Known rows, with every way that one mark hangs from another
A(F): [ 0.29 -0.12 -0.09 -0.18 -0.06 -0.11 -0.10 -0.23 -0.15  0.42  0.07  0.15
  0.14  0.19  0.41  0.03  0.23 -0.06  0.44 -0.09  0.29 -0.16 -0.16]
P(W(K R)): [-0.23  0.14 -0.24  0.04 -0.08  0.03  0.21  0.03 -0.10 -0.29  0.04 -0.01
 -0.15  0.06 -0.05 -0.27  0.07 -0.09 -0.20 -0.02 -0.29 -0.06  0.07]
K(W(P(H) R)): [-0.20  0.04  0.03  0.21  0.21  0.00  0.09  0.20  0.22 -0.02 -0.06 -0.27
 -0.21 -0.14 -0.36  0.09 -0.49  0.18 -0.36 -0.05 -0.28  0.00  0.21]
P(H W): [-0.17 -0.08  0.04 -0.14  0.18 -0.05  0.32 -0.30  0.19  0.34 -0.02 -0.15
  0.36 -0.07  0.06  0.09 -0.02 -0.18 -0.07 -0.29 -0.14 -0.15  0.26]
H(P(R W(K))): [-0.21  0.19 -0.04 -0.03  0.17  0.21  0.41 -0.25  0.05  0.08 -0.29 -0.19
 -0.04  0.15 -0.20 -0.22 -0.06 -0.25 -0.38 -0.11 -0.37  0.08  0.22]
A(F(K(W(P))) Z): [ 0.37 -0.06  0.06  0.01 -0.01 -0.09 -0.55  0.02  0.06 -0.01  0.21  0.19
 -0.09 -0.15  0.17 -0.03  0.08  0.11  0.29  0.23  0.36  0.13 -0.45]
Z(A): [ 0.06 -0.11 -0.09 -0.19 -0.05 -0.03 -0.15 -0.19 -0.27  0.26 -0.02  0.29
  0.29 -0.06  0.42  0.04  0.30 -0.03  0.43  0.02  0.34 -0.31 -0.07]
F(K(W(R))): [ 0.11  0.04  0.19  0.04 -0.16 -0.08 -0.05  0.20 -0.11 -0.16  0.17 -0.05
 -0.25  0.09 -0.11 -0.05 -0.12  0.13 -0.05  0.19 -0.23  0.02 -0.12]
K(W(P(H R))): [-0.22  0.01  0.15  0.04  0.35  0.15  0.34  0.02  0.28  0.19 -0.16 -0.32
  0.04 -0.06 -0.33  0.14 -0.42  0.17 -0.36 -0.11 -0.27  0.15  0.28]
H(P): [ 0.17  0.02 -0.01 -0.14  0.03  0.04  0.05 -0.34  0.01  0.44 -0.19 -0.06
  0.03  0.08  0.06  0.13 -0.07 -0.22  0.07 -0.13 -0.03 -0.17  0.15]
K(W(R)): [ 0.03  0.00  0.00  0.03  0.05 -0.13  0.04  0.09 -0.08  0.00  0.08 -0.08
 -0.19  0.07 -0.16 -0.02 -0.15  0.16 -0.07  0.07 -0.24 -0.08  0.05]
P(H R(W(K))): [-0.33 -0.03 -0.01 -0.15 -0.02 -0.01  0.58 -0.03  0.08 -0.03 -0.22 -0.24
  0.20  0.12 -0.14  0.05  0.02 -0.27 -0.25 -0.20 -0.36  0.14  0.43]
F(A(Z) K(W)): [ 0.33 -0.12  0.20 -0.12 -0.06 -0.20 -0.51 -0.13 -0.11 -0.06  0.46  0.22
  0.13 -0.10  0.09  0.05  0.35  0.18  0.30  0.11  0.45  0.01 -0.29]
A(F Z): [ 0.34 -0.21 -0.15 -0.32  0.03 -0.26 -0.34 -0.44 -0.16  0.32  0.22  0.28
  0.33 -0.01  0.47 -0.03  0.38 -0.06  0.65 -0.03  0.48 -0.24 -0.18]
K(W): [ 0.14 -0.04  0.04 -0.12  0.03 -0.07  0.05 -0.06  0.02  0.26  0.00 -0.04
 -0.06  0.05 -0.02  0.15  0.00  0.06  0.06  0.06 -0.03  0.00  0.02]
W(K P(H) R): [-0.28  0.13 -0.19  0.11 -0.07  0.14  0.12  0.15  0.08 -0.23 -0.08 -0.13
 -0.22 -0.07 -0.16 -0.05 -0.21  0.00 -0.22 -0.06 -0.14 -0.05  0.20]
Z(A(F(K(W(R(P)))))): [ 0.17 -0.03  0.11  0.36  0.03 -0.05 -0.37  0.38 -0.26 -0.20 -0.05  0.25
 -0.08  0.05  0.02 -0.07  0.00  0.30  0.12  0.24  0.20 -0.03 -0.37]
W(K R): [-0.07  0.09 -0.22 -0.06 -0.22  0.01  0.08  0.05 -0.22 -0.19  0.06  0.06
 -0.19  0.14  0.04 -0.15  0.12 -0.04  0.04  0.07 -0.09 -0.12  0.06]
F(K(W)): [ 0.23  0.00  0.23 -0.12 -0.17 -0.03 -0.06  0.05 -0.01  0.10  0.08 -0.01
 -0.10  0.07  0.05  0.10  0.02  0.04  0.08  0.18 -0.01  0.09 -0.15]
A(F(K(W(R))) Z): [ 0.32 -0.11  0.10 -0.04 -0.03 -0.34 -0.49  0.01 -0.20 -0.11  0.33  0.18
 -0.09  0.00  0.12 -0.22  0.13  0.15  0.32  0.24  0.17 -0.08 -0.37]
F(A(Z) K): [ 0.34 -0.13  0.09 -0.23 -0.18 -0.13 -0.46 -0.30 -0.20 -0.03  0.50  0.31
  0.34 -0.07  0.34  0.05  0.47  0.04  0.51 -0.01  0.56 -0.13 -0.23]
Z(A(F)): [ 0.22 -0.16 -0.10 -0.14 -0.01 -0.15 -0.35 -0.16 -0.34  0.43  0.00  0.40
  0.26  0.06  0.57 -0.03  0.40  0.00  0.59  0.02  0.52 -0.32 -0.31]
W(K R(P(H))): [-0.25  0.06 -0.12  0.12  0.01  0.12  0.28  0.09  0.04 -0.24 -0.18 -0.10
  0.01  0.05 -0.26  0.08 -0.16  0.02 -0.21 -0.12 -0.14 -0.07  0.36]

Rows
[ 0.25 -0.02  0.10  0.18 -0.07  0.02 -0.56  0.28 -0.11  0.07 -0.01  0.29
 -0.18 -0.09  0.27 -0.04  0.11  0.16  0.23  0.28  0.42  0.04 -0.55]
Z(A(F(K(W(P)))))
[ 0.22 -0.07  0.15  0.14 -0.08 -0.22 -0.49  0.28 -0.37 -0.02  0.12  0.30
 -0.14  0.07  0.22 -0.23  0.15  0.20  0.28  0.28  0.21 -0.16 -0.50]
Z(A(F(K(W(R)))))
[ 0.44 -0.17  0.04 -0.30 -0.17 -0.20 -0.43 -0.32 -0.20  0.17  0.32  0.32
  0.27 -0.01  0.54 -0.07  0.41 -0.08  0.68  0.08  0.49 -0.15 -0.36]
A(F(K) Z)
[-0.18  0.20 -0.19  0.13  0.03  0.07  0.16 -0.06 -0.01 -0.13 -0.18 -0.13
 -0.28  0.08 -0.24 -0.27 -0.13 -0.24 -0.36 -0.06 -0.40 -0.09  0.13]
H(P(W(K R)))
[-0.16  0.18 -0.31  0.13 -0.19  0.21  0.01  0.19 -0.06 -0.36  0.00  0.01
 -0.36  0.00 -0.07 -0.12 -0.10  0.02 -0.13  0.07 -0.11  0.02  0.02]
W(K P R)
[-0.16 -0.03  0.08  0.22  0.30 -0.02  0.26  0.14  0.18 -0.04 -0.16 -0.27
  0.02 -0.04 -0.46  0.21 -0.42  0.21 -0.32 -0.10 -0.29 -0.03  0.36]
K(W(R(P(H))))
[ 0.02  0.04  0.26  0.06 -0.02  0.09 -0.01  0.15  0.28  0.07 -0.04 -0.19
 -0.12 -0.13 -0.13  0.22 -0.28  0.06 -0.19  0.05 -0.05  0.14  0.00]
F(K(W(P(H))))
[ 0.43 -0.16  0.15 -0.20 -0.05 -0.29 -0.48 -0.15 -0.09  0.15  0.26  0.23
  0.07 -0.03  0.27 -0.04  0.28  0.05  0.46  0.20  0.38 -0.02 -0.40]
A(F(K(W)) Z)
[ 0.25 -0.01  0.02  0.16  0.00 -0.14 -0.54  0.16 -0.04 -0.28  0.28  0.14
 -0.25 -0.13  0.01 -0.20 -0.08  0.20  0.16  0.24  0.15  0.07 -0.42]
A(F(K(W(P R))) Z)
[-0.29  0.04 -0.10  0.09  0.15  0.18  0.42 -0.07  0.26 -0.07 -0.27 -0.12
  0.20 -0.06 -0.18  0.12 -0.05 -0.13 -0.31 -0.21 -0.13  0.07  0.35]
R(P(H W(K)))
[-0.25  0.02 -0.07 -0.14  0.03  0.02  0.31 -0.17  0.14  0.11 -0.09 -0.08
  0.13 -0.03  0.02 -0.04  0.11 -0.22 -0.16 -0.17 -0.10 -0.05  0.23]
P(H W(K))
[-0.23 -0.02 -0.13  0.07 -0.06  0.06  0.46  0.10  0.23 -0.18 -0.36 -0.18
  0.15 -0.01 -0.22  0.30 -0.06 -0.27 -0.25 -0.22 -0.18  0.17  0.41]
R(P(H) W(K))
[-0.15  0.11 -0.07 -0.04 -0.03  0.10  0.43 -0.08  0.04 -0.02 -0.38 -0.24
 -0.09  0.21 -0.24 -0.01 -0.06 -0.40 -0.32 -0.13 -0.43  0.17  0.29]
H(P(R(W(K))))
[ 0.23 -0.08  0.16  0.03 -0.04 -0.25 -0.51  0.02 -0.20 -0.31  0.54  0.17
 -0.01 -0.08 -0.06 -0.12  0.19  0.28  0.17  0.14  0.24 -0.06 -0.27]
F(A(Z) K(W(R)))
[ 0.33 -0.10  0.19 -0.03 -0.11 -0.18 -0.49  0.14 -0.27  0.23  0.05  0.34
 -0.02  0.05  0.35 -0.07  0.31  0.12  0.40  0.26  0.44 -0.09 -0.52]
Z(A(F(K(W))))
[-0.30  0.10 -0.06 -0.06  0.07  0.29  0.37 -0.03  0.14 -0.01 -0.19 -0.17
  0.03  0.01 -0.12  0.01 -0.14 -0.03 -0.25 -0.11 -0.11  0.11  0.29]
W(K P(H R))
[-0.15 -0.13 -0.02  0.05  0.09 -0.01  0.46 -0.04  0.28  0.05 -0.29 -0.23
  0.37 -0.04 -0.18  0.43 -0.18 -0.23 -0.16 -0.34 -0.21  0.09  0.45]
R(P(H) W)
[-0.27 -0.05 -0.01  0.00  0.22 -0.10  0.30 -0.15  0.08  0.08  0.05 -0.20
  0.21 -0.05 -0.09 -0.09 -0.17 -0.07 -0.21 -0.26 -0.35 -0.21  0.29]
P(H W(R))
[-0.40  0.04  0.01 -0.16  0.19  0.11  0.55 -0.21  0.10  0.07 -0.13 -0.19
  0.24  0.06 -0.10 -0.15  0.02 -0.14 -0.29 -0.21 -0.30  0.03  0.35]
P(H R W(K))
[ 0.22 -0.03  0.15  0.00  0.14  0.01 -0.29 -0.02  0.02 -0.06  0.17  0.07
  0.00 -0.06  0.05 -0.14 -0.02  0.20  0.14  0.18  0.18  0.22 -0.32]
A(F(K(W(P(R)))) Z)
[-0.11  0.13 -0.25  0.15 -0.12  0.19  0.19  0.14 -0.10 -0.38 -0.11  0.02
 -0.13  0.10 -0.17  0.00 -0.05  0.05 -0.10  0.01 -0.11  0.00  0.18]
W(K R(P))
[-0.37  0.06 -0.12  0.03  0.06 -0.03  0.30 -0.01  0.05 -0.15 -0.02 -0.14
 -0.01 -0.01 -0.14 -0.20 -0.04 -0.13 -0.28 -0.15 -0.31 -0.13  0.26]
P(H W(K R))
[-0.14  0.10 -0.30  0.08 -0.26  0.15  0.17  0.19  0.13 -0.30 -0.18 -0.05
 -0.21 -0.03 -0.05  0.14  0.02 -0.29 -0.17 -0.02 -0.13  0.27  0.07]
R(W(K P))
[-0.23 -0.01  0.04 -0.08  0.23  0.22  0.39 -0.17  0.18  0.23 -0.12 -0.24
  0.26 -0.04 -0.08  0.13 -0.28  0.03 -0.15 -0.24 -0.15  0.02  0.34]
W(P(H R))
[-0.27  0.05 -0.19  0.06 -0.14  0.08  0.27  0.15  0.28 -0.16 -0.26 -0.17
 -0.07 -0.11 -0.12  0.19 -0.10 -0.32 -0.28 -0.15 -0.17  0.17  0.26]
R(W(K P(H)))
[-0.18  0.17 -0.18 -0.03 -0.06  0.35  0.29  0.00 -0.01 -0.14 -0.12 -0.04
 -0.11  0.07 -0.03 -0.06 -0.04  0.01 -0.13  0.02 -0.09  0.19  0.10]
W(K P(R))
[ 0.21  0.07  0.17  0.23 -0.14  0.14 -0.34  0.23  0.06 -0.12  0.25  0.04
 -0.22 -0.02 -0.07  0.16  0.00  0.25 -0.10  0.08  0.25  0.24 -0.31]
F(A K(W(P)))
[ 0.01  0.11  0.22  0.07  0.02  0.26  0.15  0.16  0.11 -0.10  0.01 -0.15
 -0.16  0.02 -0.17  0.03 -0.26  0.18 -0.23  0.16 -0.23  0.33 -0.07]
F(K(W(P(R))))
[ 0.12 -0.07  0.24  0.15  0.06 -0.04 -0.47  0.25  0.02  0.21 -0.09  0.16
 -0.03 -0.15  0.18  0.04 -0.01  0.14  0.13  0.15  0.39 -0.03 -0.37]
Z(A(F(K(W(P(H))))))
